Each row comes from the steps of one walk. Every step used is in the known rows, and no mark comes twice. Write the walk behind each row, first mark first.
In the rows, 128 means zero.
Known rows
vefos -> mined -> zedenom -> mibubi -> bulo: [155 152 140 118  85 151 105 172 118 109  80 126 133  76 151 154 134 129
 222 115 161 185 120 115 109 130 154 121 117 111 113 119 117 139 142 127
  91 127 110]
zedenom -> vovad -> futu: [151 179 176 131 133 113 115  74 111  77 200 121  93 180 115 141 158 157
 174 132 128 125 134 102 124 128 101 136 182 115 120  87 115 105  71 122
 120 150 104]
vefos -> futu -> vovad -> mined -> mibubi: [107  85  77 167 148 149 110 149 109 145  92 154 139 141  91 106  77 114
  99 173 139 109 130 151 137 133 134  96  97 167 189 196 180 111 142  97
 160 100 108]
muzaba -> futu -> vovad -> mined -> mibubi: [ 89 116 122 143 154 153 182 161 111 177 109 150 163 127  93  99  60 123
  91 143 114 129 132 131 122 120 128  85  69 185 182 140 159 121 163  61
 144 139 101]
futu -> vovad -> mined -> mibubi: [112 131 112 167 145 159 111 140  93 153  84 141 123 169 104 115  73 157
 105 147 120 138 128 141 134 138 148  85  88 203 166 142 176 105 127  81
 164 125  96]
muzaba -> mined -> mibubi: [ 83 128 129  88 104 125 101 117 120 139  88 127 144 188 126 112  97 171
 128 146 148 115 132  90 138 140 171 130 117 114 158 156 157 154 120 104
  84 149 162]
vefos -> futu -> mined -> zedenom -> mibubi -> vovad: [124 113  56 163 139  53  92 179 110 126 141 116 169  86  89 111 119  92
 157 191 169 118  98 131 139 122 103 107 136 134 151 189 130 117 106 162
 104 152 129]
bulo -> zedenom -> vovad: [140 195 156  95 115 130 161 120 110 101 159 100  73 141 142 151 161 170
 141  97 108 105  89 145 124 141  96 130 192 108  78  48 151 139 108 150
 118 162 163]
muzaba -> futu -> bulo -> zedenom: [109 136 144  53 132 131 212 150 170 147 187 121 155  68 125 122 154  96
 118  94 101 125 139 157 129 126 127 142 145 125 103  76 130 146 133 105
 107 157 152]
vovad -> futu -> bulo -> vefos -> mined: [126 134 147  97 134 134 123 100 171  63 208 130 164 120 165 105 169  98
 173 121 118 178 165 121 135 109 164 158 134 106 119 143  71 110  81 114
 114  99 140]
bulo -> zedenom: [120 168 135  92 122 151 155 150 105 126 124 104  68 127 155 152 152 154
 137  80 110 136  99 153 126 156 128 136 156 147  83  60 146 138 130 122
 132 143 160]
muzaba -> mibubi -> vefos -> futu -> mined -> zedenom: [139  99 119 138 106  91 155 129 144 201  81 118 171 134 136  90 121  75
 109 125 176 126  96 156 124  98 140 140 114 117 136 141 125 138 117 132
 142 102  88]
zedenom -> vovad -> mined -> futu: [169 136 153 139 132 120 126  65 114 118 181 126  88 154 135 124 154 158
  91 136  76  94 135 114 136 137  73 126 142 144 145 124 129 116 118 146
 165 149 114]
bulo -> vefos -> futu -> vovad -> mined -> mibubi -> muzaba: [ 87  33  58 160 178 172 126 135 129 133  86 166 136 127 117 107  65 102
  79 134 131 109 167 121 130 139 135 121  77 106 179 201 124 116 213  72
 153 104 142]
bulo -> zedenom -> mibubi -> vovad -> futu: [122 191 123 136 123 117 112 187  83  36 178  94  98 125 110 189 180 149
 174  86 105 148  63 113 152 151 120 122 184 168  91  52 124 120  71 122
 143 182 136]
zedenom -> vovad -> futu -> mined -> mibubi: [155 163 182 142 133  74 130  52 100  66 193 112 125 217 130 111 132 159
 153 170 117 127  94 119 140 105 105 114 156 129 144 133 118 154  38 140
  94 137 116]
zedenom -> mibubi -> vovad -> mined: [139 155 101 149 131 121  70 181 123  82 154 122 121  92  66 173 140 139
 151 135 119 139 117 101 164 149  99  97 125 173 129 123 114  86 107 120
 154 193 129]
vefos -> mined: [138 167 141  93 104 150 142 142 124 118 116 113 144 130 142 130 127 140
 174 141 118 143 140 132 125 124 149 123 113 115 118 138 119 139 129 136
 107 124 168]
futu -> mined: [123 138 139 106 142 100 140 113 124 167 130 103 103 170 146 120 125 158
 137 155 127 142 140 149 134 133 115 129  94 150 110 138 118 147 115 128
 111 130 142]
vefos -> futu -> vovad: [ 97 103  87 139 149 147 116 157 113 169  92 143 132 136  86 119  96 113
 126 160 153 104 163 140 115 143 136 132 112 117 142 155 171 110 163 119
 143 102 117]
mibubi -> zedenom -> vovad: [142 187 152 106 138 157 123 137 114 106 123 109 108 150 115 147 159 160
 155 111  98 110 140 118 104 117 100 117 166  86  94  71 142 103 156 204
  81 143 140]
muzaba -> bulo -> vefos -> futu -> mined -> zedenom -> vovad: [124 121 129 153 147 111 144 114 179 133 117 146 165  92 148  88 107 119
 102 156 164 101  96 142 108  83 105 144 142  79 132 182  91 116 148 189
  96  80 148]
futu -> mined -> zedenom -> mibubi -> vefos: [140 123 112 161 111  77 108 117 105 146 109 119 145 105 144 129 122 138
 145 143 176 158 102 123 132 133 144 121 116 145  97 144 135 151  73 127
 108 142  96]
futu -> vovad -> mined -> zedenom: [111 146 105 179 161 136 103 175  83 203  79 138  99 125 117 109  98 152
 144 134 147 153 138 144 110 150 133  93  95 217 148 128 174  60 135  65
 168 129  52]
vefos -> futu: [121  97  95 107 133 145 115 133 136 141 131 139 116 117 101 123 120  96
 130 147 154 112 157 138 126 140 126 142 135  98 140 159 133 123 155 130
 126 116 150]
zedenom -> mibubi -> vovad: [126 163 111 134 120 118  74 176 115  77 150 117 148 107  60 165 132 134
 161 131 134 134 121  84 145 143 117 112 143 130 116  98 115 113 112 140
 127 196 151]
futu -> mined -> zedenom: [126 146 120 129 142  77 126 129  99 188 114 107 116 141 157  90 116 143
 158 157 157 155 119 146 115 133 122 116 113 166 127 140 130 130 110 123
 100 137 110]
mined -> mibubi -> muzaba -> bulo -> zedenom -> vovad: [153 160 174 125 119 162 179 111 135  78 115 138 107 156 125 176 113 167
  96  82  82  67  78 125 139 128 126 112 167 102 120  81 124 179 144 133
 112 153 144]
mined -> zedenom -> vovad: [149 177 140 129 123 102 113 107 101 143 144 123 120 121 115  98 127 139
 171 139 166 125 125 110  96 128 107 112 185 113 131  97 143  97 113 136
  98 164 106]
mined -> zedenom -> mibubi -> muzaba: [139 117  89 133 134 140  89 159  99 121  98 133  99  88 105 166 119 125
 182  87 159 137 139  88 123 173 143 115 137 121 126 112 118 115 159  74
 105 196  83]
bulo -> vefos -> mined -> mibubi -> vovad -> futu: [103 152 130 142 119 127 134 137 109  40 172 128 206 144 143  86 104 103
 145 151 113 170 106  89 129  87 159 112 131 117 158 154  78 131 109 147
 106 119 198]
mibubi -> vefos -> futu -> vovad: [106  86 103 173 121 134 136 116 116 180  92 156 153 112  99 134 101 109
  86 152 165 109 167 130 116 136 167 140 115 103 106 149 175 143 122 121
 167  79 121]
muzaba -> mined: [ 79 135 136  74 120 124  96 134 137 174  94 117 114 168 127 137 130 181
 147 133 147 116 166  98 133 160 151 152 110 110 123 135 143 121 139  95
  98 149 151]

Which walk is each row?
[140 114  73 117 133 106 101 186 174  68 189 123 140  41  84 161 180  83
 127 130 110 101 102 164 177 143  98 127 165 148 121 152 140 101  84 139
 148 160 154]  vefos -> futu -> bulo -> zedenom -> mibubi -> vovad -> mined
[145 129 123 150 149 114 120 154 131 141  91 124 115 115 136 166 117 153
 153 114 139 124 102 128 137 141 125 117 102 146 118 145  97 140 132 114
 100 155  78]  futu -> mined -> zedenom -> mibubi -> muzaba -> bulo
[115  65 111 135 144 188 150 119 163  97  95 174 153 121 119 136  76 104
  70 111 126  94 138 113 132 117 153 133 113  73 164 172  87 163 204 124
 113 107 165]  mined -> mibubi -> muzaba -> bulo -> vefos -> futu
[ 95  63 111 159 160 161 112 157 138 196  60 162  86  79 157 115 106 103
 127 118 172 169 181 137  84 127 126 142  83 125 146 147 119  86 229  87
 153  59  87]  mibubi -> bulo -> vefos -> futu -> vovad -> mined -> zedenom
[144 121 154 101 105 177  86 141 142 109  94 134  73 111 119 206 143 149
 174  87 154 171 158 100 122 154 133 148 115 103  92  75 110 144 165 114
 119 138 107]  zedenom -> mibubi -> bulo
[121  95  81 135 146  81 124 140 117 175 119 123 126 115 136  84 113 100
 147 181 172 122 122 157 121 124 114 124 119 137 152 196 136 126 127 136
 102 112 122]  vefos -> futu -> mined -> zedenom
[147 151 192 107 110  99 174  85 119 118 118 104  83 187 177 145 129 176
 127 132 105 133  76 156 124 106 103 123 132 121 105  84 137 204 112 155
  89 114 151]  futu -> mined -> mibubi -> bulo -> zedenom -> vovad
[101 152 188  78  86 124 137 108 128 125  83 116  96 183 163 156 132 196
 137 109 129 110 100 105 124 133 140 142 149  81 118  81 159 180 136 124
  79 131 158]  muzaba -> mined -> mibubi -> bulo -> zedenom -> vovad
[150 122 134 108 155 152 121  96 157  93 171 123 137 119 156 108 188 124
  83 100  50 108 155 124 121 108  95 139 147 106 121 114 112  93 163 211
 121 118 132]  mibubi -> zedenom -> vovad -> mined -> futu -> bulo -> vefos
[142  70 110 170 112 141 124  89 133 119 122 166 137 105 118 120  99 106
  66 154 141 122 124 143 157 127 145 108 109 158 156 194 155 142  96 105
 163 105 130]  vovad -> mined -> mibubi -> vefos -> futu
[151 150 137  77  93 128 173 120 131  97 177 100 157 121 188 121 182 114
 123 109  49 120 115 156 140 126 154 151 137 130 108 113 128 172 103 169
 131 114 165]  vefos -> mined -> futu -> bulo -> zedenom
[129  81 100 167 120  70 140  98 121 185 117 139 149  95 142 102 115  95
 104 166 180 126 130 148 121 121 147 136 119 118 113 185 148 156  95 139
 127  92 114]  mibubi -> vefos -> futu -> mined -> zedenom
[121  92  97 115 147 100 133 123 141 156 133 120 120 139 127 111 120 118
 126 181 147 105 139 161 138 129 108 141 102 115 136 194 130 146 130 141
 110 110 149]  vefos -> futu -> mined
[122 110 143 154 150 103  98 120 111 102 134 123  90 134 186 136 148 135
 190 108 170 214 122 112 111 123 132 148 108 139 116 124  68 123 113  94
 106 103  68]  vovad -> futu -> mined -> zedenom -> mibubi -> bulo -> vefos
[127 163 130 148 152 104 102 166 116 145 165 119 106 113  85 140 138 140
 124 150 104 137 142 121 143 137  89  98 119 198 140 122 117  74 123 112
 167 172 140]  mibubi -> vovad -> mined
[131 116 143 147  83 139 136  68 107 116 118 152 153 143 123 121  90 125
  84 127 148 142 121 110 132 121 180 118 132 124 125 123 154 179  90 128
 131 123 150]  mined -> mibubi -> vefos
[105  72  81 151 159 198 112 175 165  94  64 164 144  93  91 191  95 129
 110  91 140  92 152  97 133 150 145 146  98  66 120 157  98 125 211 105
 140 124 121]  zedenom -> mibubi -> muzaba -> bulo -> vefos -> futu -> vovad
[136  74 113 124 104 116 127  79 182 145 163 155 166  70 106 131 149  72
  84 140 157 108 183 139 141 128 165 163 143  83 102 159 146 147  87 135
 144  99 138]  mibubi -> vefos -> futu -> bulo
[127 124 142 164  87 131 164  94  84 154 102 129 180 144 160 127 118 141
  81 136  91 124 148 115 113 126 185 137  86 128 106 129 161 177 116 149
 176  76 125]  mibubi -> vefos -> mined -> futu -> vovad
[148 184 153 156 134  93 104  95  85 108 173 122 105 142 124 104 147 136
 193 133 160 147 119 102 102 124 111 118 195 135 135  91 129  87  74 114
 106 155  71]  mined -> zedenom -> vovad -> futu
[144 105 127 134 139 147 119  99 107 152 154 129  77 145 154 122 147 138
  75 118  73 127 151 130 141 153 106 132  99 196 154 140 125 119 146 112
 184 129 102]  vovad -> mined -> futu
[102 140 149 147 123 186 166 142 145 133  80 146 188 134 172 110 103 147
  75 117  85 122 123 120 102  99 166 147  82 116 126 142  98 142 187 181
 156  52 154]  muzaba -> bulo -> vefos -> mined -> futu -> vovad
[125 175 158  98 123 108 136 168 181  89 183 102 218 153 119  93 165  71
 169 108 102 163 120 116 139  75 138 142 140 121 149  93  51  86 105 136
 139 134 141]  muzaba -> mibubi -> vovad -> futu -> bulo -> vefos -> mined
[168 145 163 117  94 108 157  66 164  80 193 130 138  99 137 134 169 127
  82 112  97 106  91 163 162 120 130 122 184 135  91 101 163 149  28 137
 138 139 144]  futu -> bulo -> zedenom -> vovad -> mined -> mibubi -> vefos
[ 83  71  54 172 174 147 107 162 120 170  87 155 142  84 135  71  86  93
 112 147 175 144 152 141 104 133 129 123  99 137 163 191 139  64 186  97
 152  93 116]  bulo -> vefos -> futu -> vovad -> mined -> zedenom
[176 129 155 113 130 106 121  50 155 116 215 127 115 131 128 114 176 132
  87 140  69  93 156 124 147 133  82 138 152 138 142 130 126 113  93 152
 157 149 109]  zedenom -> vovad -> mined -> futu -> bulo
[143 169 145 114 117 157 125 118 100  73 110 126 144 173 110 118 118 147
 130 127 101 113 108 112 114 100 126  94 165  98 137  91 155 143 136 202
  66 144 157]  mined -> mibubi -> zedenom -> vovad
[105  56 130 103 147 137 143 110 173 165 101 136  91 118 174 128 123 112
 115 133 157 158 179 139 104 115 115 172  80  69 112 152  79 153 211 135
 112  59 158]  mibubi -> bulo -> vefos -> futu -> mined
[141 135 166 111  92 149 151 117 153 178  89 121 145 155 125 130 133 112
 109  73 146 146 129 126 127 114 155 148 121 115 107  70 114 134 131 118
 166 126 110]  muzaba -> mibubi -> vefos
[157 115 109  93 135 111 138 119 183  93 196 128 107  79 119 131 181  99
 120 137 107  78 120 181 158 130  86 145 181 115 117 147 151 108  87 142
 136 133 146]  vefos -> futu -> bulo -> zedenom -> vovad -> mined
[138 160 196  63 100 179 172 168 152 176  65  98  61 168 166 170 163 137
 151  22 115 162 103 158 108 122 124 157 128 126  98   4 106 141 196 108
 150 115 105]  muzaba -> mibubi -> bulo -> zedenom
[140 152 145 128 130 116 129 162 126 162 140 101 143 175 109 110 147 105
  90 102  67 125 111 121 143 111  93 120 110 192 179  83  95  91 157 133
 202 160 100]  muzaba -> mibubi -> vovad -> mined -> futu
